In the rows, zero is written as 128.
Known rows, with every step that occurs
J L: [115 125 142  91 146 119 107 145 108 136 186 163 116  69  82 131 136 149
 131  97 116 131 151 142 116 154 104 156 160  92 101 103 125 156 168 145
 154]
N U A: [ 80 102 150 182 104 124 169 166 108 117 175 178 134  87  60 120 112 134
 157  93 115 137 107 175 112 166 125 172  98 126 105 156 111 126 156 130
 137]
J L A K: [145 187 144  60 152 125 121 193  94 120 187 182 155  98 122 140  77 170
 133  73 155 119 159 139 150 161 114 145 152  71  83  81 102 122 168 111
 131]
B Y C W F J L: [ 99 165 113  68  55 130  81 202 116 131 210 119  67  99 156 104 193 167
 119 112 123 170 116  70 141 147  97 137 160 100 155 113  97 178 135 165
 146]
L J F Y: [113  60 159  79 179  98 153 155 126 130 136 173 128  71  49 109 154 167
 114 125 107 156 166 149 142 127 132 121 137 141 121 106  89 158 174 157
 168]
Y F W B: [145 121 130 152  69 167 137 141 130 107 150 141  90 151 141  77 115 148
 119  96  99 141  97  76  81 146 128 178 150 112  68 119 102 131 121 197
 137]
Y C W B: [103 100 143  96  85 136 131 121 135 118 174 137  81 139  80  90 131 137
 111  54 136 160  92  55  74 130 112 194 147 109 104 175 118 154 155 158
 137]
J B Y C W: [133  96 134  75 107 128 108 151 127 147 153 116  70  81 112  83 133 141
 127 108 181 180 116 107 113 170 129 153 165 112 171 115  99 128 144 153
 146]
F Y: [127  64 130 135 152 124 156 119 125 145 159 168 111  78  52  92 124 141
 122 121  88 151 146 152 111 154 125 147 148  93  70  99 105 140 172 146
 150]
L J F: [ 83  78 167  51 158 110 124 158 119 128 127 170 139  67  71 129 148 165
 129  92 144 128 170 126 144 120 134 139 125 124 143 126 103 160 171 168
 160]
B Y C: [ 76 116 125  79 123 130 119 162  98 159 167 145 106  71 116  86 156 135
 128  88 144 162 107 101 128 132 123 161 142  73 137 146  95 142 138 176
 160]
C W F J L A: [132 168 132  72  71 135  98 189 130 109 189 140  99 132 136 142 139 178
 121  92 127 133 169 104 133 150 105 138 145 102 121  86 113 178 166 132
 107]
V F W B: [145 137 130 177  97 161 154 118 122 127 114 155  66 156  97  87 139 147
 109  88  95 128 130  85  90 179 107 155 156  96  76 126  97 138 125 160
 155]
V F R: [125  72 124 156 131 136 115 127  75 152 143 168  61 127  82 114 139 125
 144 110 120 137 188 116 136 133 125 146 129  80 115 107  95 149 150 147
 163]
V X: [110  71 124 136 123 154 135  89 122 142 131 170 134 103  76 115  99 130
 128  92 131 112 119 105 106 158 107 152 123  74 101 123 116 154 179 139
 147]
U A K: [109 119 146 139 128 124 142 170 103 123 173 174 124  72  84 110  88 148
 166  71 144 106 108 148 128 181 139 159 133  86  90 149 106 109 173 134
 132]
L J F W: [104  79 154  82 136 127 132 157 111 117 119 167 128  75 111 116 141 164
 119  97 132 142 156 122 154 139 134 120 149 139 115  83 101 153 153 157
 164]
Y F J B R: [166 126 120 129  99 155 101 189 142 116 142 134 118 138 150 107 130 141
 167 185 142 136 167 152 134 165 163 131 106  76 126  73 111 122 115 197
 133]
N U A K: [ 98 133 148 182 109 126 171 182 112 110 181 187 156  91  82 121  69 140
 164  87 128 121 103 175 127 183 132 170 103 125  73 142 104  92 162 109
 138]
A K: [109 112 136 108 138 136 126 140 123 131 161 175 145  83 101 111  82 148
 147  79 142 104 150 126 125 157 132 167 141  77  65 108 112 111 180 134
 142]
J F: [ 70  87 159  71 149 124 117 130 129 126 139 140 132  49  77 114 140 162
 130 101 134 130 148 141 140 143 120 164 131 103 111 108 127 146 170 139
 158]
F J L: [105 125 135 111 123 112 115 167 110 138 188 172 111 104  98 150 152 153
 153 132  90 122 165 151 122 158 114 137 144  80  94  96 132 152 159 141
 148]
J B N: [156 100 160  67 157 109 116 142 138 171 106 137 136  73  83 135 130 132
 134 125 126 123 158 128 107 155 130 153 155 103 140 111 121 104 165  96
 125]
B R: [124 103 120 126 141 141 115 133 127 124 139 152 136  76  84 100 129 131
 134 111 149 136 169 135 160 163 125 152 126  69  85  92 117 137 147 162
 150]
B Y F: [ 98  96 110 110 105 150  94 158 111 148 159 134  87  94 134  82 138 156
 137 112 128 153 124 113 115 150 138 163 131  82 137 118  80 137 145 226
 152]
L A: [106 113 142  83 144 133 137 146 106 132 148 173 137 108  96 124 102 151
 131  71 151 125 159 130 126 138 133 160 123  73 102 116 109 141 170 141
 122]
L J B N U A K: [175 147 174 122 143  96 168 231 122 135 116 188 178 108  79 154  98 136
 160 119 141 119 132 154 121 173 150 126 112 166 151 153  83  70 160  74
 120]
Y F W B N: [154 123 127 120  84 153 120 150 136 135 121 129  99 147 140  93 142 136
 112 109  71 148  92  52  92 139 125 169 154 113  95 116  98 122 128 161
 125]
U A: [ 90  89 147 141 125 114 142 148  99 131 168 166 102  66  62 113 127 140
 157  81 126 126 109 150 111 167 133 164 125  94 113 164 114 138 164 156
 133]
C W F R: [132  68 133 124  81 133  87 126 120 120 173 123  74  96 103 105 126 137
 125  80 131 141 177  69 150 123 122 169 148 121  98  95 102 151 174 142
 130]
V F J L A U: [139 192 145 115 136 134 120 185 116 164 176 170  82 176 112 155 148 164
 144 124 103 117 174 195 118 185 120 105 122  86 118  81  97 163 146 132
 143]
F R: [126  62 142 137 132 115 117 134  90 141 162 162 106  93  82 123 119 120
 145 103 118 129 179 117 148 121 140 163 138  93  82  98 110 130 164 138
 145]
F Y B R: [160  84 122 134 154 129 145 128 139 134 145 157 136  97 100  66 128 126
 140 133  76 167 176 156 147 143 108 139 122  85  80  65  89 144 125 188
 131]
W B Y F J L: [146 187 123 130  79 119 102 206 132 126 180 131  63 158 136 124 178 168
 131 146  71 147 120  89 104 159 122 148 146  94 118 135  93 139 122 220
 150]
V F: [ 90  96 121 134 131 151 125 113 104 149 138 167  79 112  80 105 136 147
 139  89 132 121 158 133 103 156 112 150 126  75 125 137 104 158 158 166
 163]
J F W: [ 89  88 146 104 127 144 125 134 119 118 128 137 123  51 111 102 129 160
 119 108 124 144 140 137 152 162 120 148 154 118  89  59 126 141 150 134
 159]

Rows
[129  59 138 113  90 143 124 109 164 127 174 130  92 100 115  62 119 153
 124  83  66 159 156 113  96 123  90 159 141 130 107  98  81 172 154 184
 110]	C W F Y B
[179  80 115 153  71 125  89 153 119 128 162 107  17 157 116  89 139 140
 121 108 118 181 131  36 130 144 141 176 156 124 121 117  70 127 146 215
 142]	C W B Y F R
[136 113 139 134  87 137 134 198 148 151 131 142 143 156 139 147 126 134
 164 184  88 146 140 144  93 147 146 145  89 140 148  93 113 101 133 122
 123]	Y F J B N U
[106 162 150  88  98 128 140 176 121 120 131 112  98  81 134  73 174 161
  93 100 119 171  78  70 141 153 111 162 165 111 102 119  99 129 103 152
 171]	J F W B Y C
[ 99  56  96 125 115 153 139 114 102 145 173 154  39 138  79  52 142 140
 120 107 126 203 110 116  87 148 103 136 148 105 138 122  89 182 147 158
 170]	V F Y C W
[105 156 141  97 108 123 141 163 123 141 154 137 100 110 100  83 164 140
 106  80 120 148  89  64 101 130 118 182 145  78 112 187  94 131 122 178
 153]	W B Y C
[134  68 124 123  95 149 128 111 156 122 172 128  86  82  79  76 132 161
 101  94 104 158 139 100 114 150 108 154 159 120  86  97  98 161 179 151
 135]	C W F Y
[104  73 148 104 166 112 148 131 133 130 146 147 122  49  58  96 139 160
 119 133  98 160 144 158 140 152 116 146 142 120  88  86 112 143 172 143
 169]	J F Y
[166  90 116 127  97 151 115 125 167 114 160 123 107  98 121  50 135 146
 122 110  85 174 173 110 152 144  93 144 133 115  93  64  79 165 134 195
 115]	C W F Y B R
[ 82  86 116 151 111 146 132 143 110 152 137 173  73 144  91 123 155 148
 159 125 104 118 171 136 104 157 127 129 112  67 116 125 112 157 153 163
 157]	V F J
[121 133 165 121 108 130 154 136 147 102 118 129 118  88  99 101 138 165
 103  99  99 133 124  99 125 162 112 169 156 120  59 102 126 128 138 135
 154]	J F W B
[117 100 119  95  63 140  81 169  98 139 184 104  62  88 140  78 166 133
 117  81 144 177 134  39 164 111 123 167 154 109 143 110  73 153 140 165
 145]	B Y C W F R
[154 113 143 118 119 110 125 179 144 159 125 132  97  92 108 132 147 154
 147 161 123 121 169 148 129 183 149 128 140  87 134  96 105 102 147 151
 139]	F J B Y
[ 63 105 129  66  64 164 105 134 129 120 194 128 100  90 130  74 136 147
 117  53 154 151 109  62 100 113 106 181 139  99 129 149 112 176 153 155
 133]	Y C W F
[124 101 132 106 140 133 113 132 130 129 143 154 145  94 120  87 123 124
 155 100 110 138 182 133 149 135 110 156 108  69 105  91 104 144 129 194
 122]	Y B R
[120 158 157  65 108 115 147 200 110 119 119 136 107  99 131  83 186 165
  92  94 129 166 101  56 144 128 128 142 160 135 135 140  74 144 108 176
 172]	L J F W B Y C
[115  66 158  56 178  97 134 136 140 165 120 137 139  65  93  97 156 146
 132 132  35 172 153 139 134 113  94 139 131 133 132  81  96 142 151 127
 129]	J F Y B N
[144 147 126  87  56 154 100 187 160 102 159 106 112 114 149  86 159 142
 136 142 170 152 147  94 142 158 129 137 129  91 136  98 120 147 117 147
 121]	Y C W F J B R
[105  42 114 106 121 139 144 121 123 139 187 149  76 102  76  66 127 133
 119  97 123 201 104 115  99 137 117 153 158 116 104 110 103 168 161 144
 150]	F Y C W
[151 101 130 134 101 115 121 123 158 138 140 114  53 115  67  95 140 156
 104  76 132 152 130  67 112 182 116 174 166 113 110 142  96 125 171 175
 140]	C W B Y
[174  91 169  44 170  96 125 167 130 167  95 164 141  88  77 148 144 134
 133 115 138 117 176 112 110 134 145 127 148 127 177 129  98 115 167 116
 126]	L J B N
[191 107 130 107 105 148 111 192 107 138 122 142  88 110 169  85 131 161
 129 137 148 159 143 115 121 165 163 109 160 129 169  78  59 118 116 220
 147]	L J B Y F W
[140 159 164 116  79 126 142 195 172 146 115 136 170 117 121 156 150 141
 137 162  75 111 162 126 115 142 121 149 100 137 121 106 119  99 141  74
 109]	W F J B N U
[112 122 148  74  50 149 112 172 152 115 176 123  99 117 140 107 141 146
 139 118 145 137 129  91  94 132 129 152 135 108 142 126 122 149 136 138
 118]	Y C W F J B
[ 83 123 119  74  66 149  93 154 127 137 179 108  75  71 136  64 162 158
 105  68 155 168 106  52 132 133 106 168 154  99 153 136  87 166 147 175
 143]	B Y C W F
[143 140 145 129 117 114 139 144 143 141 131 130  90 102  72  99 153 153
 108  92 111 131 133  85 112 162 120 179 149  89  94 158  93 114 153 175
 144]	W B Y
[129 171 115 143  83 166 150 159 101 143 124 138  50 150 134  58 174 143
 103  92 111 167  87  59 102 164 104 147 155  80 119 148  74 139  90 177
 170]	V F W B Y C
[120  99  98 140  82 170 105 156 102 138 147 133  76  96 170  67 129 155
 132 117 120 168 110 106 132 169 137 147 157 101 116  67  78 133 128 216
 157]	B Y F W
[171 118 128 153  87 122 108 171 109 133 156 121  54 148 122  91 149 135
 128 120  97 152 136  56 131 125 146 180 140  96 107 134  69 119 129 215
 145]	W B Y F R
[194 115 152  88 158 116 120 174 132 127 116 164 147  92  79 113 130 136
 136 132 179 123 200 142 155 159 149 121 136 101 141 103  97 124 145 165
 140]	L J B R
[114  90 151  90 118 110 156 136 146 102 166 120  76 110  63  68 153 155
  89 102 108 194  87  84 100 139 104 171 156 141  97 135 113 157 148 140
 161]	J F Y C W B
[127 127 147  42  67 130  98 181 153 151 142 107 105 117 145 117 169 138
 132 126 127 143 121  67 100 123 124 144 142 116 170 129 117 138 140 100
 109]	Y C W F J B N
[148 143 163  68  98 124 114 183 163 154 110 122 138  99 128 145 165 147
 135 144  95  98 165 100 116 142 129 141 132  96 139 115 121 111 149 105
 105]	W F J B N
[114 175 150  73  69 135 120 211 134 143 150 117 116  93 165 104 178 153
 133 138 129 127 128 101 121 136 135 142 130  77 155 134  98 124 109 160
 131]	W F J B Y C
[130 160 148  66 149 115 120 169  92 126 178 172 134 100 100 142 116 159
 122  83 139 131 162 146 131 141 107 150 148  81 113 101 113 154 164 131
 130]	J L A
[206  78 143 105 124 110  94 205  88 147 142 150  77 124 136 117 136 137
 149 148 147 152 180 110 144 123 177 125 143 124 183 105  51 116 128 217
 145]	L J B Y F R
